Known rows, with every way that one mark hangs from another:
menub[rokomab[bolo keseze[tuma[fode[gatoz]]]] sunu]: [ -3.0  36.9   4.4  -2.0  -5.0  -2.1  14.9   2.5  -6.5  19.6   3.1  -8.9
  12.8 -47.5  -2.9  -0.1   8.2  -4.3 -12.6  33.1]
menub[sunu]: [ -1.5  13.0   4.4   2.7   7.6  -3.9   1.5  11.3   8.9   5.1  -3.1 -10.9
   5.1 -31.1   0.1   4.5   5.0  -1.6   1.7  10.5]
bolo[rokomab[keseze menub]]: [ -3.0  16.3   7.2   9.8  -0.2   1.2  11.0  -0.3   5.6   6.1  15.1 -12.7
   6.4 -28.1   5.7  10.8   2.7 -26.9   9.4  15.7]
menub[rokomab[keseze] sunu[bolo]]: [ -6.8  46.3   8.6  -1.2   8.6  -6.0  -4.3   1.6   3.6  13.7   6.7 -17.2
  13.4 -26.8   1.1  -6.8   5.8   4.8  10.3  14.0]
rokomab[bolo keseze[tuma[fode[gatoz]]] menub[sunu]]: [ -5.8  20.8   2.0   3.7  -0.3   0.9  14.6   2.1  -1.1   3.3  -3.5  -9.7
  13.7 -37.6   0.0  -3.1   5.9 -15.8 -18.1  34.7]
tuma[fode[gatoz] keseze]: [  1.5   5.9   1.6   3.3  -9.0   2.4   7.1   8.8   7.2  29.8  -5.6  -4.8
   6.2 -45.9   0.0  -5.7  11.9  -7.8 -30.4  17.4]
sunu[menub[rokomab[bolo keseze[tuma[fode[gatoz]]]]]]: [ -3.1  36.0   5.0   7.4  -5.0   0.2  10.8  -5.0  -4.9  13.5  10.0  -5.9
   6.9 -30.4  -2.8  -5.3   7.4  -5.5  -9.2  29.7]
gatoz[fode]: [  1.5   4.4   5.0   8.1  -2.6   8.9   2.7   2.5  15.5   7.3  -1.9  -9.4
   0.9  -3.5   3.7  -5.2   4.3 -16.0   7.1  20.9]
fode[tuma[keseze]]: [ -6.9  13.8   5.2   5.4  -7.0   3.9   9.1   5.2  10.6   4.5   2.2  -5.3
   3.7 -45.3  -2.8   2.7   8.0 -13.8  -4.4   6.1]
tuma[fode[gatoz]]: [  3.2   3.9  -0.6   4.3  -3.2   2.1   3.7   7.7  11.2  22.1  -9.5  -4.0
  -1.0 -30.0   0.0  -2.6   6.7 -10.2 -19.7  19.2]
keseze[tuma]: [ -5.6  10.7   4.6   7.9  -1.6   1.6   2.8  -1.2  13.8  -8.7   3.1  -3.5
   2.0 -22.4  -0.3  -0.7   4.5 -14.0   0.6   9.8]
menub[rokomab sunu]: [  0.3  30.9   6.5   0.1   7.9  -6.6   7.5   7.0   3.4   7.7   6.4  -9.5
   7.7 -35.9  -2.0   6.5   5.8   4.2   6.9  12.1]
fode[gatoz tuma]: [ -1.5  16.0  -2.0   2.5  -0.2   2.5   8.1   6.5  13.6  10.5 -13.2  -2.4
  -6.7 -38.6  -7.1   8.0   1.1 -20.8  -1.1  15.2]
menub[rokomab[bolo keseze[tuma]]]: [ -6.8  30.7  10.7   7.5 -10.2  -0.6   8.4  -9.1  -4.6  -1.5  17.0  -9.7
   9.1 -17.9   0.7  -2.2   6.0  -6.1   7.9  22.3]
sunu[bolo menub[rokomab[keseze[tuma]]]]: [-11.0  51.2   8.8   8.5   6.4  -2.4  -5.8 -10.9   8.0  -4.0  16.5  -9.8
   9.1 -17.0  -0.7 -12.6   4.7  -3.6  12.8  10.7]
sunu[bolo]: [ -7.3  17.0   6.6   8.6   4.5  -5.0  -8.1  -3.6  14.2   0.4   0.7 -12.5
   5.1   3.3   2.8 -12.0   1.8  -2.5   7.4  10.3]
rokomab[keseze[tuma[fode[gatoz]]] menub[sunu[bolo]]]: [ -9.1  34.4   0.3   0.6   8.7   0.8   3.6   0.6  11.9   5.2  -7.6 -10.2
  15.0 -39.9   0.2 -13.7   5.0 -17.5 -17.5  24.9]
keseze[tuma[fode[gatoz]]]: [ -1.2   8.4  -0.7   4.2  -4.8   4.1   7.1   2.8  13.5  10.6  -7.0   0.1
   0.8 -38.4  -1.9  -3.4   6.5 -17.3 -21.1  19.5]
bolo[sunu[menub[rokomab[keseze]]]]: [ -1.9  39.3   6.7   5.1  12.6   0.9   0.7   7.4   3.1  16.3  16.5 -12.9
   2.1 -47.9  -0.2   2.3   2.3   1.3  10.0  11.1]
sunu[menub]: [ -2.3  12.0   5.1  12.4   7.5  -2.2  -3.0   3.7  10.6  -2.5   4.9  -7.7
  -0.8 -13.3   0.1  -0.3   4.0  -3.5   5.1   6.9]

Rows:
[ -6.7  49.3   2.9   4.8   3.7   0.1  -1.8  -6.3   7.5  15.1   6.1  -5.9
   8.1 -32.4  -2.4 -15.9   6.6  -7.2  -8.4  20.3] -> sunu[bolo menub[rokomab[keseze[tuma[fode[gatoz]]]]]]
[ -0.4  34.9   5.8   6.1  16.9  -4.1   4.5   5.5   6.6   8.0  15.7  -9.7
   1.3 -38.0  -2.4   3.5  -0.7   4.4  13.9  10.2] -> bolo[sunu[menub[rokomab]]]
[ -1.1  35.1   7.3  -0.9   3.5  -1.6   4.7   8.5   0.3  17.0   6.8 -12.7
   8.8 -46.0   0.1   4.9   8.6   0.1   3.8  12.6] -> menub[rokomab[keseze] sunu]
[ -2.8  16.7  -0.3   1.9  -6.7   2.7  11.4   8.0   9.7  18.6 -10.2  -3.1
   1.2 -54.4  -7.3   4.5   6.1 -18.5 -10.7  13.3] -> fode[gatoz tuma[keseze]]
[ -8.2  26.7   5.4   5.7   7.6   4.1  16.1   1.2   9.2   2.3  18.9 -11.4
   7.5 -54.5   3.2  11.8  -2.5 -31.0  11.1  18.4] -> bolo[rokomab[keseze[tuma] menub] sunu]
[-11.0  52.4   8.2  -1.5   6.9  -4.1  -1.2  -3.1   5.9   3.0   9.0 -12.4
  15.5 -34.6  -0.7  -8.2   5.6  -2.1   9.5  13.9] -> menub[rokomab[keseze[tuma]] sunu[bolo]]
[ -8.1  25.1   5.5   3.5   2.6   3.2  17.0   3.8   6.5   2.9  14.1  -9.1
  14.7 -57.3   4.9   8.7   7.0 -26.4  -7.3  20.4] -> bolo[rokomab[keseze[tuma[fode]] menub[sunu]]]
[ -9.3  30.1   6.3   4.7  13.1  -3.7  -3.0   1.1   9.1  -2.5   0.2 -18.1
  14.4 -17.6   3.7 -10.3   2.9  -7.1   5.4  15.1] -> rokomab[keseze menub[sunu[bolo]]]
[ -7.9  31.3   9.5   3.0  -4.4   3.9  12.6  -1.6  -2.6  11.2  20.1 -11.2
   9.6 -43.2   2.9  -4.2   4.3  -2.0  -4.3  27.5] -> menub[rokomab[bolo[sunu] keseze[tuma[fode]]]]
[ -6.2  15.0   7.8   9.8   5.4   0.2   7.5   1.9   0.1   0.2  10.6 -18.2
   7.5 -19.1   4.9  -1.1  -2.1  -8.5   7.2  25.5] -> rokomab[bolo[sunu] keseze menub]
[ -7.5  33.0  10.2  11.6  -5.7   1.2   7.9  -7.3  -4.0  -0.6  22.0  -7.7
   9.5 -21.7   1.7  -7.6   9.1  -0.8  -3.2  23.0] -> sunu[menub[rokomab[bolo keseze[tuma[fode]]]]]
[ -2.2  29.3   9.9   3.2   3.7 -11.5  10.9   1.4  -6.1   3.9  10.5 -13.9
  11.4 -15.0  -1.3   3.6   3.4  10.1  12.9  22.6] -> menub[rokomab[bolo] sunu]
[ -4.2  12.9   5.0   4.9  -9.6  12.5  12.2   4.7  15.5  10.2  -0.8  -7.0
   3.9 -34.5  -0.9  -3.6   7.5 -22.1  -0.2  18.5] -> gatoz[fode[tuma[keseze]]]
[ -3.1  32.5  11.0  11.9  -0.7  -4.1   2.5  -4.2  -7.0   5.0  18.4 -14.2
   6.7  -8.6   0.9  -2.7   5.1   4.8  12.6  19.8] -> sunu[menub[rokomab[bolo keseze]]]
[-13.9  38.6   7.5   0.4   6.6  -4.5   0.8   0.1   8.2   8.2   9.5 -16.8
  14.5 -36.2   2.4   1.4   1.8 -18.1  13.7  16.2] -> menub[sunu[bolo[rokomab[keseze[tuma]]]]]
[ -9.3  32.7   8.7  10.4   7.7  -5.1  -6.8  -2.2   7.5  12.3  15.1 -18.0
   7.0 -12.3   4.1  -2.0   0.9 -12.5  18.0  12.6] -> sunu[bolo[rokomab[keseze]] menub]
[ -8.7  27.7   8.8  10.1   4.7  -3.0   2.8  -6.7   8.5   4.6  13.9 -17.4
  11.1  -9.1   6.5  -0.9  -0.6 -21.7  15.1  16.9] -> sunu[bolo[rokomab[keseze menub]]]
[ -6.2  40.0   5.7   4.8   8.0   6.9   6.0   4.1   6.8  10.4  20.1  -6.5
   5.1 -61.1   0.3  -4.1   6.1  -4.1  -6.4  14.8] -> bolo[sunu[menub[rokomab[keseze[tuma[fode]]]]]]
[-13.6  35.3   5.8   4.8  11.7  -2.0  -0.7  -3.5  11.7 -13.2   2.5 -13.9
  16.0 -24.6   1.8 -11.2   3.0 -13.4   3.7  15.6] -> rokomab[keseze[tuma] menub[sunu[bolo]]]
[ -7.1  21.7   6.9   9.7  -1.6   3.5  13.5  -5.5   8.6  -4.2  17.0  -8.3
   8.8 -35.6   3.6   9.2   2.9 -33.9   7.9  15.7] -> bolo[rokomab[keseze[tuma] menub]]
[-10.1  21.6   7.5   7.7   2.9  -1.9  10.2  -2.0  -0.8 -15.1   7.1 -13.6
  14.8 -23.2   1.6  -1.1   3.9 -13.3   3.8  25.1] -> rokomab[bolo keseze[tuma] menub[sunu]]
[ -7.4  34.4   9.7   1.8  -5.5  -0.4  12.0   0.0  -5.3   5.8  14.5 -10.6
  15.2 -39.3   1.5  -3.0   9.7   0.6  -7.1  26.7] -> menub[rokomab[bolo keseze[tuma[fode]]] sunu]
[ -3.9  30.6  10.1   3.4   0.8  -2.2   7.8   1.8  -5.7  17.4  16.5 -17.5
   7.0 -28.8   2.1   1.5   0.8   3.0  11.8  24.5] -> menub[rokomab[bolo[sunu] keseze]]
